Known rows, with every step that occurs:
g -> y -> z -> e -> h: [ -2.9   9.9 -21.6  12.8  14.0  -8.0   4.1  21.7 -34.3   5.9  27.9  12.3
 -22.9  -8.1  12.1   2.8  10.4  38.6   7.7  -1.2   8.2   1.9 -11.8]
z -> y -> g -> h -> v: [  0.1  -8.9  10.7 -31.0  67.1 -11.3   6.6  29.9   4.9 -41.1  23.0 -36.4
   3.7  27.3  25.2 -13.4 -55.9  19.9   1.0 -17.9   0.5   6.5   4.9]
k -> g: [ 11.1 -13.1 -16.6 -36.4  29.1   9.2  21.0  38.6 -10.8 -27.4  44.7 -11.1
   4.0  21.7 -30.5  -5.5   0.1  24.5   7.5   6.1   8.7  -2.9  -3.7]
k -> g -> y -> z -> e -> h -> v: [  5.6  -3.7 -16.4  19.9  26.6 -14.7   9.6  32.4 -23.7 -14.3  28.2 -15.3
 -24.8  12.8  -8.3   4.8 -20.7  47.3  -5.1   8.5   9.2  -9.4 -23.2]
h -> e -> z -> y -> g: [  8.4 -12.7   7.4  -7.5  59.8 -11.8  10.4  22.8   3.6 -15.0  17.8 -15.2
  -3.8  -6.5   4.6 -14.1 -15.8  40.7   4.0   0.3  11.1   8.2   1.7]
y -> z -> e -> h: [  7.7   1.3 -27.6   4.6  11.4  -9.6  10.9  23.6 -38.4 -10.3  39.8  13.5
 -20.4 -18.0 -10.1  -0.3   7.1  30.8   3.2   1.6  13.8   8.3   7.1]
y -> z -> e -> h -> v: [  7.7 -12.3 -22.4   7.7  19.9 -10.5   8.1  27.3 -30.2 -34.7  35.6   2.9
 -22.7 -13.8  -5.1   3.7 -23.8  32.5  -0.9  -0.2  14.2   1.5   3.2]
y -> g -> h -> e -> z: [  5.0 -15.0  -0.3   2.4  59.7   0.6  19.6  14.8  14.7  -5.4  14.3  -2.4
 -17.4  15.5  17.1   0.3 -15.2  -5.3 -13.7 -11.8   2.4 -11.7  -7.5]
g -> h -> e -> z -> y: [  0.4  -9.3   3.3  -4.0  49.6   1.6  -6.9  23.3  -3.2 -11.0   6.8   9.6
 -12.7  24.6  42.8  -7.2  -8.1   7.6   8.1  -7.2 -11.1   8.1  -0.1]
k -> g -> y -> z -> e -> h: [  4.2  13.3 -18.6  18.2  19.0 -15.3  12.0  27.8 -30.2   9.9  31.4  -5.8
 -22.0   8.1 -11.1   0.1  12.9  45.2  -0.7   8.7   8.6  -3.8 -20.6]
g -> y -> z -> e -> h -> v: [ -2.3  -3.6 -18.5  15.0  23.1  -8.2  -0.4  27.5 -25.8 -18.0  23.1   2.9
 -23.8  -4.9  16.8   5.7 -21.5  41.7   5.3  -3.2   7.0  -1.9 -13.4]
v -> h -> g: [ 19.6 -38.6 -13.7 -34.3  29.2  30.2   2.7  33.2  -0.4 -15.4  43.5  26.4
  -2.5  53.7  19.0  21.1  -8.3  19.6   4.8 -10.9  14.0  -4.6   8.4]
h -> g -> y -> z -> e: [ -6.2  -6.2 -23.1   9.3  21.7   0.0   1.8  35.1 -12.3  -2.5  22.4  16.0
 -36.9  26.1  19.2   2.6  -7.2  40.8  13.4 -10.3   7.9   3.8 -18.7]
e -> z -> y: [  9.2   4.4  -4.8 -35.8  17.4  11.8   0.9  28.3  -7.1 -21.6  18.3  12.1
  15.3  -1.3  13.6 -13.9   7.8  35.1  16.5   5.3  -3.8  17.2   4.8]
z -> e: [ -2.9  -4.7 -14.7 -15.2  17.0   1.6   2.7  35.7 -19.1 -27.7  32.1  -2.6
  -7.2  -1.1   0.7   4.0  -5.5  27.0  30.8  -2.0   4.3  16.4   2.6]
y -> z: [  7.0  -9.0 -34.4 -34.3  22.0  12.2  20.5  28.0 -25.6 -28.6  47.2  22.8
 -11.7  -2.7 -16.6  -7.0  14.2  20.2  -1.8  -6.1  17.7  -4.7   3.3]
e -> h: [ 10.2 -18.2 -11.5 -24.6  23.8   8.8  10.7  25.1 -19.6 -13.6  37.7  10.5
  10.6  -2.2  -2.7  -1.3  -5.7  16.8   4.2   3.3   8.8  -1.8   8.0]
v -> h -> e -> z: [ 20.9 -30.5 -12.8 -15.3  32.3  27.2   4.4  20.4  -5.6 -10.9  27.7  37.2
 -10.3  18.9  21.8  22.7  17.6  15.2   2.9  -1.8   6.4  -7.7   4.5]
e -> y: [  2.7  -6.2 -24.1 -32.0  18.9  22.1  23.4  28.1 -13.6  -5.4  27.6  14.4
   9.5   2.6  -7.6  -1.4   1.7  25.8  16.5   5.4   6.6  -5.0  -5.0]
v -> h -> e -> z -> y -> g: [ 19.1 -16.4   8.4 -12.6  56.7   1.2   5.3  14.6  -3.1  -9.0  26.0   0.5
  -1.7  13.5  20.1   8.1   1.4  40.7   0.5  -6.0  11.6   5.4  11.7]
h -> e -> z -> y: [  6.5 -14.6  -1.1 -10.7  42.4   2.0  -2.3  28.4  -9.2 -17.6  14.5   9.3
  -5.0   0.7  17.9  -9.3  -2.4  32.8  15.5   2.5   1.2  11.8   2.9]
e -> y -> g -> h: [  1.9   3.1 -10.8 -20.8  44.2   9.4  33.4  17.4   1.9   9.1  20.2  -9.7
   3.4  20.9   4.1  -3.6 -14.9   5.6  -5.8  -9.1   4.5 -10.6  -9.5]

Rows:
[ 14.1 -41.3 -13.1 -24.8  46.9  19.0   2.1  27.3 -19.7 -17.7  43.8  23.3
 -15.0  27.3  15.5  22.8   5.4  17.0  10.6 -11.8  13.9  -5.4  11.2] | v -> h -> e
[  7.5   1.8  12.7 -23.0  51.5   0.0   6.3  22.9  18.9 -33.1   7.7 -21.8
   5.8  20.5  30.4 -12.4 -45.0  16.6  -6.4  -8.9  -6.3   5.2  -1.8] | e -> z -> y -> g -> h -> v
[  2.8 -20.9 -36.8   0.7  40.5   8.7  28.0  19.0 -29.5   0.4  33.5  26.6
 -25.8  -6.1 -15.1  -2.8  10.8  27.4  -0.5   0.0  19.0 -17.1  -7.0] | h -> e -> y -> z
[  1.4  -6.0  -4.4 -31.2  50.3   1.6  23.0  23.2   4.8 -17.7  32.5 -17.3
  -2.4  22.8   7.1  -3.2 -18.7  -3.3  -4.5 -16.7   4.0  -3.7  -0.3] | y -> g -> h
[  6.9  -7.2   4.0   2.0  52.0  -5.8   0.8  28.6   0.6  -7.7  11.2  -7.3
 -13.4  40.7  17.3  -8.8  -4.0  15.1  -1.2   5.1 -11.9   1.1  -7.9] | k -> g -> h -> e -> z -> y
[ -0.3 -27.6 -19.9  -6.4  41.5   9.8  21.5  26.2 -16.4  -3.2  23.4  13.1
  -9.7   1.2  -0.8   3.9  -5.9  25.1  15.8   1.5  10.0  -8.4  -5.6] | h -> e -> y
[  9.5   7.6   5.1 -31.4  36.1   0.5  13.6  22.6   6.5 -19.2  22.0 -13.5
  17.3  -7.7   0.7 -18.6  -7.7  39.4   5.7   4.9   7.5  11.5   2.9] | e -> z -> y -> g
[ 13.0 -36.0  -9.8 -12.7  30.9   8.1   9.1  31.4   0.2  -5.7  33.5  11.1
  -0.4  23.0   3.1  -0.5 -29.8  17.9  -4.7   1.9  11.4  -5.4   4.9] | e -> h -> g
[  0.7   3.6 -32.8 -10.0  12.5  -2.6  11.4  29.4 -33.0 -25.9  38.6  11.7
 -25.9  -9.3 -11.2  -2.1  11.6  29.8  13.7  -7.2  13.0  10.4   2.6] | y -> z -> e
[  5.1  -9.5 -23.3   1.4  18.8  14.1  -2.4  31.0 -19.8   6.6  29.0  30.7
 -35.8  46.5  34.7  22.7   8.4  39.8   7.6 -15.3  10.8   0.3  -9.9] | v -> h -> g -> y -> z -> e
[  2.3   1.6 -25.0 -22.5  30.8   5.8  22.5  32.9 -21.6  -7.7  40.3   3.9
 -12.0  22.5 -18.2  -8.2  21.5  34.4  -3.9   0.2  10.3 -14.1 -21.4] | k -> g -> y -> z
[  6.9 -18.6 -21.3   0.7  28.8   4.7  11.0  24.1 -10.3  11.0  32.6  27.9
 -17.6  24.4  14.0  -2.8  -8.6  31.1 -13.4  -3.6  14.4 -16.2 -12.9] | e -> h -> g -> y -> z
[ -3.3  12.1  -6.9   6.3  34.5  -5.0  23.9  19.5  -4.9   8.1  12.0 -19.7
 -10.0  14.3   9.8   2.5 -17.9  15.7  11.2  -6.3  -0.9   2.2 -12.0] | z -> e -> y -> g -> h
[ -2.6 -15.7  -2.9  17.8  23.5  -5.9  -6.7  32.6  -3.9  10.6  15.3   2.7
 -14.7  26.1  31.4  10.7 -27.0  38.7  19.0  -0.1   2.1   5.4 -12.8] | z -> e -> h -> g -> y
[  4.0 -28.0  -8.0  -5.2  58.0  -2.9  13.8  34.3  -6.5 -13.9  31.1 -12.2
 -23.1  47.6  -0.8   2.5 -14.7  -2.2  -3.9  -6.1  -2.9 -11.1  -9.6] | k -> g -> h -> e
[ -1.9   4.1 -21.7  -8.7   8.4   8.2  13.3  29.6 -21.2  -4.3  19.4   3.6
  -3.6  -2.0  -1.1   5.2   0.0  35.8  32.8   4.1   4.3   9.0  -5.3] | z -> e -> y
[  0.9  -2.5 -10.5 -27.9  33.2   9.7  11.4  39.5  -8.0  -8.2  31.5 -10.4
   2.9  30.4  -7.4  -3.8   4.3  31.8  13.1   3.9   2.5 -10.1 -22.1] | k -> g -> y
[  8.0  15.2  10.9 -24.5  40.9  -1.7  12.3  18.3  11.3  -9.6  13.4 -13.6
   8.9  17.6  24.4 -15.0 -10.4  16.1  -3.5  -6.6  -5.9  10.6   3.3] | e -> z -> y -> g -> h
[  8.1 -22.3  -7.7  12.8  21.2  -4.4  -0.5  35.0  -6.3  -8.8  27.0   1.5
 -13.4  18.8   9.1   7.3 -33.4  29.3  12.8   2.2   9.8  11.1   3.5] | z -> e -> h -> g
[  3.3 -23.7 -10.7  -1.0  60.2  -0.8  33.4  17.8  -5.6  -0.5  25.4 -11.2
  -6.5  -3.5 -12.9  -2.0 -19.5  31.8   3.9   0.1  21.2 -13.2  -6.1] | h -> e -> y -> g
[ -2.5   1.3  -3.4   5.2  40.9  -4.2  18.9  23.0   3.2 -15.7   7.6 -29.1
 -12.8  17.6  13.7   3.8 -50.7  19.1   7.1  -9.3  -0.9  -1.2 -13.9] | z -> e -> y -> g -> h -> v
[ -2.8  -0.3 -27.5 -28.1  26.0  14.4  12.2  27.6 -22.1 -11.0  35.3  23.1
 -13.5   7.4   6.1  -4.6  19.2  28.7   5.0  -8.6  10.0  -9.6 -14.4] | g -> y -> z
[  3.7 -19.6 -13.8   6.2  54.0   4.5  24.3  27.9  -8.8   9.8  20.3  -5.6
 -18.3  44.7  -3.5   2.7  -9.4   7.6  -2.9   4.2  -0.6 -19.6 -18.4] | k -> g -> h -> e -> y
[ -5.8 -17.1  10.2  -9.0  80.9 -21.8   6.5  23.9  -6.3 -14.9  21.9 -26.5
 -13.9  27.4  24.6  -9.9 -30.3  18.7   4.4 -19.2   4.2   7.8   4.3] | z -> y -> g -> h -> e
